Known rows, with every step that occurs
k f: -1.31; -1.08; 0.16; 1.21; -2.86; -0.72; -1.42; -2.24; -1.49; 1.38; -0.89; 1.78; 2.74; -0.33; -1.16; -1.55; -2.91; 4.02; 1.50; 1.38
y n f r: -2.72; -2.41; 0.15; 2.17; 2.78; 0.02; 4.43; -1.66; -0.65; -1.81; -2.51; 1.04; 1.15; -0.64; 1.35; 0.18; 0.39; -3.18; -3.18; 2.53
y n: -1.60; -1.69; 1.78; 1.43; -1.11; -1.01; 2.44; -0.27; -1.63; -0.60; -1.62; -0.19; 0.57; -0.16; 0.27; -0.38; 3.52; -0.60; -3.64; -1.12
n r t: 2.83; 0.28; -0.20; -1.05; 1.51; -1.80; -3.21; 2.02; 1.29; -1.48; 4.13; 2.93; -3.87; 0.65; -3.11; 2.44; -3.31; 2.40; 1.21; 0.22
t f: 0.60; 1.47; 0.74; -0.65; -2.38; -1.52; -0.04; -1.18; -1.65; 2.56; -0.69; -1.06; 1.67; 1.80; 0.94; -1.12; 0.34; 0.32; 1.83; -0.89
y n r t: 0.49; -1.31; -0.40; 0.01; 1.64; -0.21; 0.51; 1.50; 1.76; -2.16; 2.27; 0.58; -2.56; 1.06; -2.81; 3.13; 0.71; 0.56; -2.28; 0.35
r n: -0.01; 1.24; -0.50; 2.06; -3.11; -0.76; 2.04; -2.27; -0.73; -0.14; -1.60; -2.72; 0.34; -2.20; 1.82; -0.80; 1.65; -2.10; -1.92; -2.15
r f u: 1.48; -3.28; 0.14; -2.27; -1.57; 0.10; -3.18; -1.30; -1.30; 2.24; -1.36; -1.73; -0.18; 2.08; 1.73; -0.26; -1.26; 3.16; 2.89; -4.36
t f n y: -0.42; 3.47; -0.55; -2.30; -0.85; 2.76; 4.63; -0.20; 0.59; 1.72; 0.65; 0.17; 0.41; 2.37; -0.38; -2.01; 2.60; -4.26; 3.54; -2.03
u f k: -0.56; 1.75; -0.27; -0.13; 0.86; -0.84; -4.41; 0.21; -0.61; 0.75; -0.23; -2.41; 1.71; -1.16; 0.45; -1.17; 0.25; 3.20; -1.02; 3.28
y n f: -1.99; -0.19; 0.83; 1.72; 0.61; -1.50; 3.72; -3.23; -0.57; -0.49; -2.03; -1.16; 2.37; 0.27; 0.21; -1.23; 2.45; -1.98; -3.74; 1.26
t f k: 1.09; 1.94; -0.17; -1.71; -0.83; 1.22; -1.58; 0.00; 0.13; 3.91; 0.73; -1.69; 1.87; 2.29; 1.31; -0.54; 1.84; 0.77; 1.62; 1.08
f t: -1.72; -1.29; 3.67; 1.71; -2.63; -1.21; -2.72; 4.38; -0.05; -1.09; -0.57; 3.19; -1.88; -2.89; 0.79; -0.16; 0.13; 3.49; -3.05; -2.92
y n r: 0.30; -1.02; 1.08; -0.07; 0.19; -0.70; 1.97; 1.20; 0.22; -1.47; 0.27; 2.49; -1.10; 0.65; -1.86; 1.18; 1.59; -1.50; -1.97; -0.46
r t f: 0.93; 0.55; -1.08; -0.15; -0.23; -1.04; -2.35; -0.63; 0.29; 1.03; 2.45; -3.39; -0.87; 1.97; -0.74; 1.93; -1.04; 3.63; 0.86; 0.30
u f r t: -1.77; -1.81; -1.44; 1.36; 3.27; -1.06; -3.19; 1.21; -0.89; -2.90; -0.27; -0.73; -1.47; -2.52; 0.22; 1.95; -4.56; 3.08; -0.49; 3.61
y n r f: 1.77; -1.56; -0.31; -0.47; -0.27; 0.16; 0.73; 0.22; 1.44; -0.78; -0.15; -0.78; 0.08; 1.26; -2.23; 1.99; 1.59; 0.68; -1.35; -0.37
r n y: 0.98; 3.01; -2.90; 1.14; -2.90; 1.42; 5.45; -2.05; 1.45; -1.47; -2.02; -2.37; -2.18; -2.46; 0.77; -0.90; 1.39; -3.48; -1.59; -3.54
f n: -1.69; 0.17; 3.01; -0.26; -0.46; 0.50; 1.63; 1.02; -2.02; 0.68; 1.51; 3.10; 0.84; 0.08; 0.25; -2.77; 3.22; -3.76; 1.33; -1.55
n y: 1.51; 1.95; -0.49; -0.57; -1.44; 0.15; 3.29; -0.12; -0.34; -1.13; -1.62; 2.26; -3.02; -1.37; -0.59; -2.12; 0.14; -0.66; 0.04; -3.42

Rows
1.13; -2.16; 1.28; 0.87; -3.39; -0.38; -4.31; 1.94; 1.08; 0.30; -1.47; -2.33; 0.42; -1.32; 0.02; 0.93; 0.24; 6.05; -1.54; -2.44
r f t
-1.15; 2.03; 1.26; -1.44; -1.13; 0.95; 1.97; -0.30; -0.81; 2.69; 1.11; -0.08; 2.30; 2.58; 0.51; -1.86; 2.66; -3.41; 3.33; -0.85
t f n
4.86; 0.10; -0.94; -2.55; 0.49; 1.14; -4.28; 1.45; 2.29; 1.32; 2.08; 0.64; -0.22; 1.38; -2.16; 1.45; -0.98; 2.61; 2.28; 0.95
n r f k
3.34; -1.20; -0.52; -0.95; -1.10; 1.33; -4.32; -0.44; 0.76; 2.85; -0.17; -3.97; 2.17; 0.57; 0.52; 0.00; 1.68; 4.62; 0.36; 0.68
r f k
3.37; -1.78; -0.38; -3.61; 0.13; 0.02; -3.42; 0.90; 0.88; 0.96; 0.99; 2.38; -2.15; 2.69; -1.13; 1.29; -3.24; 1.51; 4.19; -3.04
n r f u
-1.13; -1.18; 0.42; 1.59; 2.94; -1.02; 1.62; -1.66; -1.69; -0.91; -1.99; 3.28; 0.92; -1.38; 1.77; -1.20; -3.54; -2.32; -0.02; 2.93
n f r
0.94; -2.79; -0.42; -2.01; 0.39; 1.16; 0.53; 0.57; 1.40; -0.24; 0.01; 0.22; -1.16; 2.65; -1.06; 2.09; 0.47; -0.07; 0.26; -2.18
y n r f u
-0.53; 2.95; -1.54; 2.48; -1.20; -1.20; 3.47; -5.01; 0.36; -0.09; -1.92; -3.70; 2.07; -1.66; 1.59; -1.64; 0.67; -3.55; -2.04; 0.12
r n f
-1.53; 0.13; 0.09; 1.01; 1.89; 0.64; 2.34; -2.16; 0.80; 0.63; -0.93; -1.72; 2.49; 0.64; 0.51; -0.93; 3.66; -1.53; -3.88; 2.89
y n f k
-2.07; -1.51; 0.01; 1.27; 2.06; -1.50; -1.99; 1.00; -2.43; -2.22; -2.28; 0.91; 0.23; -2.75; 1.23; 0.05; -3.69; 1.18; -0.15; 2.89
u f r
-1.07; -2.55; -0.65; 2.48; 0.38; 1.37; 2.59; 0.72; -1.27; -1.86; -2.28; 1.76; -1.39; -3.46; 3.28; 1.13; -1.73; -3.62; -0.69; -0.17
f r n
-0.34; 0.92; -0.66; -0.93; 0.75; 0.81; -0.73; 0.22; 0.98; 0.98; 4.01; -2.47; -0.47; 2.44; -0.92; 1.32; 0.68; 0.72; 2.05; 0.20
r t f n
-2.68; 0.52; 1.62; 1.40; -1.24; -2.42; -4.23; 2.64; -0.16; -1.71; -1.47; -0.68; -0.05; -3.04; -0.08; -0.46; -1.26; 4.93; -2.85; 0.18
u f t
-0.16; 0.88; 2.23; -1.65; 1.02; 0.81; 1.07; 2.57; -0.15; -0.08; 3.40; 5.81; -0.97; 0.90; -1.86; -1.30; 1.34; -4.64; 3.02; -0.99
f n r
-0.44; -1.11; -2.63; 1.60; 0.60; 3.19; 5.20; 0.79; 0.46; -2.92; -2.62; 1.96; -3.18; -3.62; 2.29; 1.10; -1.84; -4.59; -0.35; -1.32
f r n y
0.33; 1.94; 0.15; 0.17; 2.09; -0.45; -0.79; -2.47; 0.17; 2.01; 0.08; -0.06; 2.46; 0.20; 1.12; -2.52; 0.44; -0.35; -1.00; 3.35
n f k
-0.68; -0.22; -1.74; 0.67; -0.51; 1.70; 2.77; -0.58; -0.40; 0.73; -1.72; -1.07; 0.46; -0.21; 2.83; 1.34; -1.23; -3.30; 1.61; 0.24
t f r n
-1.20; 1.99; -0.60; -1.17; 2.63; -0.43; -2.16; 1.41; 1.13; -1.61; 3.17; 0.08; -0.40; 0.24; -2.87; 0.28; -0.95; -0.05; 1.61; 2.41
u f n r t
-2.74; 1.63; 1.14; -0.04; 0.41; -1.15; -0.82; -0.08; -1.77; -0.49; 0.06; -0.79; 2.00; -0.85; -0.38; -2.52; 1.23; -0.95; 0.64; 1.23
u f n
3.21; 1.54; -1.91; -2.51; 2.33; 0.87; -3.62; 2.20; 3.41; 0.71; 5.16; 0.70; -2.76; 2.60; -2.73; 3.27; -2.25; 2.17; 2.53; 1.88
n r t f k
